Each row was made from one small tree. The marks that hang from a mark follow it in brackets, in alphabetical order. Every link used is in the known rows. Write each row's tree.
Known rows
B(L(J M Q)): [ -2.3  20.2  28.5   7.0  -7.0  58.8 -15.1 -27.8  -4.0 -26.3 -46.9 -47.4
  29.0 -71.2  32.2 -24.4  13.5  16.7 -16.2 -57.7 -13.9 -15.9  28.8]
L(M Q): [ -3.9  25.3  16.9   0.1  14.4  48.9 -21.3 -47.2 -14.7 -16.6 -22.9 -33.2
  35.6 -61.3  12.2 -15.6  14.3   3.3  -2.2 -42.5   6.5 -21.3  26.6]
J(G(B) L(Q)): [-34.1  25.9  40.6  14.4  33.3  40.1 -41.1 -44.6  -8.6   4.6 -34.2 -28.0
   8.2 -40.3  -1.2 -25.4  32.2  -6.6  19.5  -5.8  22.0 -11.6  19.3]
M(L(J)): [ -1.6  18.0   6.8  18.3  11.2  29.9  -3.9 -26.1  -7.4 -13.1 -32.3 -30.7
   9.4 -46.7  20.2  -2.3  -3.3  19.9 -15.7 -41.0   0.3  -3.7   3.0]
Q(L(B J(G) M)): [-14.8   3.1  16.7  17.6   8.2  44.0  -9.7 -31.2  -7.0  -7.5 -56.0 -30.8
  24.7 -39.4  18.6 -16.1  15.6  64.4 -20.3 -45.1  -2.9 -15.8  25.6]
B(G L(Q)): [ 15.9   9.8   6.5 -20.4 -14.9  34.3 -45.3 -44.0 -21.0 -16.3 -24.7 -55.9
  -9.1 -71.7   4.6 -36.1   9.5  -8.5  -9.1 -37.8 -23.5  -7.5  30.2]
Q(L(J)): [-13.7  16.3   2.0  12.9  -2.2  27.8  -1.7 -26.1 -21.2  -1.1 -43.4 -18.5
   8.1 -47.6  -5.8   0.0  -2.9  26.9 -12.8 -23.4  -4.8  -0.6  25.7]
M(L(B(G(J)) Q)): [ 19.8  -4.6  -9.0   4.3   1.9  56.4 -24.5 -47.9 -11.1 -11.0 -24.4 -61.6
  25.4 -62.5  16.8 -12.2   2.0  32.6  -6.9 -69.1  -9.6   2.1  12.9]
Q(L): [-14.9  19.0   4.6   5.4   6.9  11.3 -19.6 -41.5 -27.2   5.6 -27.1 -10.9
  -4.1 -43.4 -16.5  -4.7  -1.3  10.5  -5.1 -14.2   0.2  -7.0  29.7]
J(L): [-12.9  36.2  32.7  -1.7  24.0  15.8 -29.4 -40.3 -10.6   9.1 -15.7 -18.3
  -7.5 -47.2  -2.5 -21.5  21.9  -6.1   2.5  -6.5  19.4  -7.0  17.0]
J(G(B(L(Q)))): [-28.1  18.8  34.3  15.9  15.6  40.1 -54.1 -43.0  -5.1  -6.0 -41.4 -39.9
  -3.7 -41.8   3.5 -24.0  29.2 -11.5  12.3 -16.5  -0.3 -11.3  21.6]
J(G L): [-25.0  31.6  36.7   6.3  40.5  11.4 -43.2 -42.6 -13.0  11.5 -30.0 -24.9
 -23.3 -38.6  -0.5 -29.5  27.0 -11.2   5.0  -5.6  15.7 -11.3  11.6]
M(L): [  0.0  22.3   9.5  10.1  21.4  14.2 -18.6 -39.6 -14.0  -4.4 -17.9 -21.3
  -2.4 -42.2   6.1  -6.7   0.0   1.0  -6.9 -33.8   5.3 -10.4   7.0]
B(L): [ -9.0  26.1  23.8  -1.3   6.8  14.0 -43.3 -37.0 -11.6  -4.0 -22.2 -30.1
 -17.3 -49.0   0.0 -18.4  17.9  -9.5  -2.4 -18.1  -6.5  -8.4  18.2]
M(L(Q)): [  3.2  18.9   5.5   9.5  15.0  32.5 -14.6 -42.4 -22.6 -17.1 -31.0 -31.9
  16.1 -58.2   7.8 -10.5 -10.1   1.8  -3.5 -45.1   9.4 -13.0   9.5]
Q(L(B M)): [ -5.8   9.8  15.4   5.2   0.6  33.1 -14.7 -44.7 -10.4  -4.6 -25.7 -18.1
  27.8 -43.7   3.6 -11.4  14.2  51.3 -12.7 -37.2   2.3 -17.5  33.6]
B(L(J)): [ -6.8  24.7  22.3   6.8  -0.9  28.4 -27.0 -22.8  -1.9 -10.6 -37.2 -38.4
  -6.5 -53.3  10.9 -14.3  15.8   6.2 -11.8 -25.5 -12.4   1.0  17.9]
M(L(B(G) J Q)): [ 31.1  -9.0 -10.0  -4.4 -14.7  57.8  -5.5 -32.8  -7.9 -36.4 -37.9 -60.6
  34.0 -67.6  27.7 -21.1  -0.3  53.0 -18.5 -63.5 -11.1   1.3  10.4]
G(B J(L)): [-34.8  30.9  38.3  21.0  29.2  44.1 -38.2 -38.8   4.8  31.8  -8.9 -18.6
  10.7 -36.5  -3.0  -1.9  37.3  -9.5  18.4  -6.8  21.0   4.1  22.2]
B(G): [ 10.0  17.6  -3.5 -17.2   4.7  18.9 -37.8 -46.0 -13.5  -2.4  -2.9 -35.9
  -4.9 -51.3  -4.2 -18.8  16.1  -4.6  -6.0 -14.5  -9.9  -4.1  21.5]
B(J): [-16.7  17.5   5.8 -15.8  19.2  23.8 -40.5 -33.9   0.1  13.5 -21.8 -23.7
  -5.7 -47.6 -10.2  -6.5  22.8  -2.6   0.2  -6.6 -12.2 -11.0  29.5]

Write each row's tree
[-20.2   5.5  17.6  -9.1  29.9  40.3 -52.0 -41.0  14.6   7.2 -31.4 -36.0
  12.3 -39.8  13.2 -21.2  45.8  34.5  -5.8 -29.3  -9.8 -24.0  28.6] | L(B(J(G)) M)
[  2.2   9.3  23.9 -40.3   7.7  37.1 -36.6 -39.3   4.9  20.8 -12.8 -31.4
  -3.5 -65.0  17.9 -38.4  35.0   7.4 -15.9 -25.1 -20.3 -23.7  45.9] | B(G J(L(M)))
[ -9.8  17.2  13.2  11.8  -1.4  39.9   2.9 -30.5 -12.8  -2.1 -40.1 -18.3
  25.3 -52.3  14.0  -5.6   1.3  35.7 -22.9 -42.8  -9.6 -15.3  31.6] | Q(L(J M))
[-11.5  12.2  15.9 -16.9  -0.1  36.4 -47.4 -31.3  -5.9   0.1 -45.5 -42.4
  -6.4 -67.7  -0.8 -20.6  17.8  -7.0  -1.6 -26.6 -25.0 -15.0  38.2] | B(J L(Q))
[ -5.6  -4.5   6.4  -0.1  21.1  43.0 -37.8 -38.2  -2.2  -9.0 -54.6 -47.4
   6.0 -49.5  13.1 -18.0  11.9  33.4  -3.0 -45.4  -6.6 -15.8  15.3] | M(L(B(J(G)) Q))
[-25.4  13.1  36.4 -12.9   2.1  45.7 -49.8 -33.9  22.0  15.9 -19.1 -22.8
   9.8 -45.9  13.1 -19.4  47.3   6.7  -5.9 -19.1 -17.6 -23.4  47.6] | G(B(J L(M)))
[-10.5  -2.2  13.1 -11.1  -0.7  40.2 -24.2 -35.9   0.2  10.9 -35.0 -15.5
  21.3 -48.5   1.8 -10.4  22.1  53.1 -16.5 -33.7 -15.4 -22.2  48.9] | Q(L(B(J) M))
[-35.3  30.2  54.3  11.0  37.9  36.5 -39.3 -45.7   7.9  16.5 -18.6 -14.8
  10.0 -29.3  16.4 -28.0  46.7   0.6   5.7 -12.2  21.7 -24.3  24.1] | J(G(B) L(M))
[-19.3  20.2  38.7  11.7  -2.8  54.4 -24.8 -27.1  17.9  -7.9 -26.4 -25.6
  27.1 -46.5  28.2 -15.1  35.5  20.8  -9.6 -33.8  -6.6 -13.3  28.1] | G(B(L(J M)))
[ -4.9  24.0  13.2   6.7   3.5  62.7  -3.5 -32.7  -4.5 -22.9 -39.0 -39.1
  48.1 -64.7  24.5 -12.5  11.1  20.5 -11.8 -52.4  -0.2 -14.7  23.0] | L(J M Q)
[  8.5 -15.2  -0.9 -32.1 -16.7  42.9 -27.0 -40.0  -2.9   9.4 -28.0 -29.2
  16.0 -58.3   5.4 -26.0  21.6  55.4 -24.2 -39.1 -30.4 -20.8  55.2] | Q(L(B(G J) M))
[ 11.0   6.4   1.7  16.8   2.5  53.9   0.7 -29.4  -5.5 -38.1 -46.0 -45.8
  40.4 -57.1  21.7  -7.6  -0.3  52.9  -8.8 -59.3   5.1  -3.1   3.1] | M(L(B J Q))
[-33.4  25.4  51.3  12.9  32.2  54.8 -36.2 -48.7  -2.0   1.2 -33.9 -26.8
  26.8 -45.2  15.8 -32.0  38.7   2.9  10.6 -24.9  20.9 -23.7  27.3] | J(G(B) L(M Q))
[  2.2  13.8  14.1   7.6  -1.0  69.8  -6.1 -33.6   3.8 -32.7 -38.9 -47.6
  60.4 -62.3  29.2 -11.6  21.6  53.9  -8.8 -55.2   4.9 -10.4  20.8] | L(B J M Q)
[-22.4  12.7  34.9 -11.5  19.9  30.3 -57.5 -34.3   7.8  14.9 -41.9 -34.8
 -18.2 -49.0  20.6 -32.4  37.9  -1.8 -15.1 -32.6 -29.3 -29.2  39.0] | B(J(G) L(M))
[ 24.4 -15.4 -13.4 -27.7  -6.6  48.5 -31.4 -40.8  -2.4 -14.0 -28.8 -53.8
  16.3 -66.4  10.1 -24.1   7.9  38.8 -12.7 -49.4 -21.7 -12.8  26.9] | M(L(B(G J) Q))
[-27.2  13.7  25.8  -9.3  20.7  16.8 -63.9 -32.3   1.6  16.7 -45.7 -37.3
 -38.6 -43.3   3.3 -26.5  29.4 -12.7  -4.7 -12.8 -25.4 -14.6  29.5] | B(J(G) L)
[-23.5  -4.0  15.3  -4.9  15.3  34.9 -36.6 -41.2  -3.3  15.9 -49.9 -22.7
   7.4 -40.8   2.9 -18.2  25.4  50.3 -15.6 -32.5 -14.3 -26.6  43.8] | Q(L(B(J(G)) M))
[  2.3  18.1  14.2  -7.0  10.5  50.3 -33.9 -45.5 -15.6  12.1 -22.3 -53.4
   3.6 -70.8   6.0 -25.3  16.8  -8.9   2.6 -39.5  -3.7   2.6  28.4] | B(G(J(L(Q))))
[  7.2   1.5  15.2 -37.6 -10.4  38.6 -50.5 -36.5   6.3  10.6 -16.3 -44.2
 -13.4 -66.3  20.8 -37.3  31.2   1.8 -26.0 -35.7 -44.3 -22.1  48.0] | B(G J L(M))
[-37.3  29.2  42.8  12.1  37.3  22.2 -47.0 -43.8   0.5  18.2 -21.7 -18.4
  -8.5 -26.0  -3.4 -22.5  41.0  -8.3  16.5   7.8  24.3 -10.1  16.9] | J(G(B) L)
[-25.7  17.5  38.9 -10.6  31.5  49.6 -39.1 -39.7  -2.0  11.3 -49.4 -34.7
   5.5 -61.4  19.4 -38.6  30.4   1.3  -2.7 -34.5  -4.1 -28.8  39.5] | B(J(G L(M Q)))
[ -3.3  22.5  31.0   0.8   1.4  44.5 -30.7 -41.4 -12.8 -18.9 -31.1 -41.1
  16.8 -67.2  21.8 -27.6  15.9  -0.6 -10.1 -49.9  -9.1 -23.3  30.3] | B(L(M Q))
[-10.6  -2.4   9.1  -0.2  30.0  24.1 -43.2 -38.3   6.5   4.2 -38.9 -33.8
  -8.9 -34.1   9.4 -15.5  23.2  32.6  -7.4 -31.9  -8.4 -14.7  11.8] | M(L(B(J(G))))
[-31.0  20.7  28.4  23.1  23.8  53.4 -25.1 -33.6  15.1   0.0 -31.0 -27.8
  29.1 -29.8  24.4 -10.8  37.4  17.7  -4.7 -24.3   3.8 -17.7  17.9] | L(J(G(B)) M)
[ -7.1   6.9   0.1  12.4  -6.6  34.5  -5.3 -27.0  -9.9 -10.7 -44.5 -24.4
  20.5 -45.3  -1.9  -0.2   6.4  57.2 -12.7 -27.2   2.0   3.0  22.3] | Q(L(B J))
[-13.5   2.5  16.0  -7.7  23.9  58.8 -43.2 -43.2   6.2  -8.0 -47.2 -46.6
  28.2 -53.8  17.1 -24.7  36.2  35.1  -3.0 -41.7  -7.9 -23.4  32.8] | L(B(J(G)) M Q)
[-30.1  20.3  44.5 -13.2  20.0  48.9 -35.2 -36.4  20.8  26.6 -13.4  -8.8
  18.2 -43.9  10.2 -20.1  50.0   7.2   4.0  -7.7   4.8 -21.9  44.2] | G(B(J(L(M))))
[ 12.4  -3.9 -10.1 -14.9 -13.6  19.5 -28.0 -44.9 -20.5  -3.8 -20.5 -33.7
   3.7 -49.2 -11.0 -17.8   7.5  42.7 -12.5 -23.9 -10.6  -4.3  31.9] | Q(L(B(G)))
[-12.0  19.7  45.2   5.6  28.4  47.4 -31.9 -49.9  -4.6 -13.9 -42.3 -42.0
  24.9 -52.9  21.8 -39.1  34.2  30.3   0.7 -43.5  19.4 -21.7  20.3] | J(G L(B M Q))
[  0.0   4.3   8.1  24.0  16.4  50.9 -13.4 -31.8  -5.7 -34.5 -61.1 -54.1
  23.2 -49.0  27.0 -15.0   2.5  48.0  -9.8 -60.1   5.6  -5.8  -0.7] | M(L(B J(G) Q))
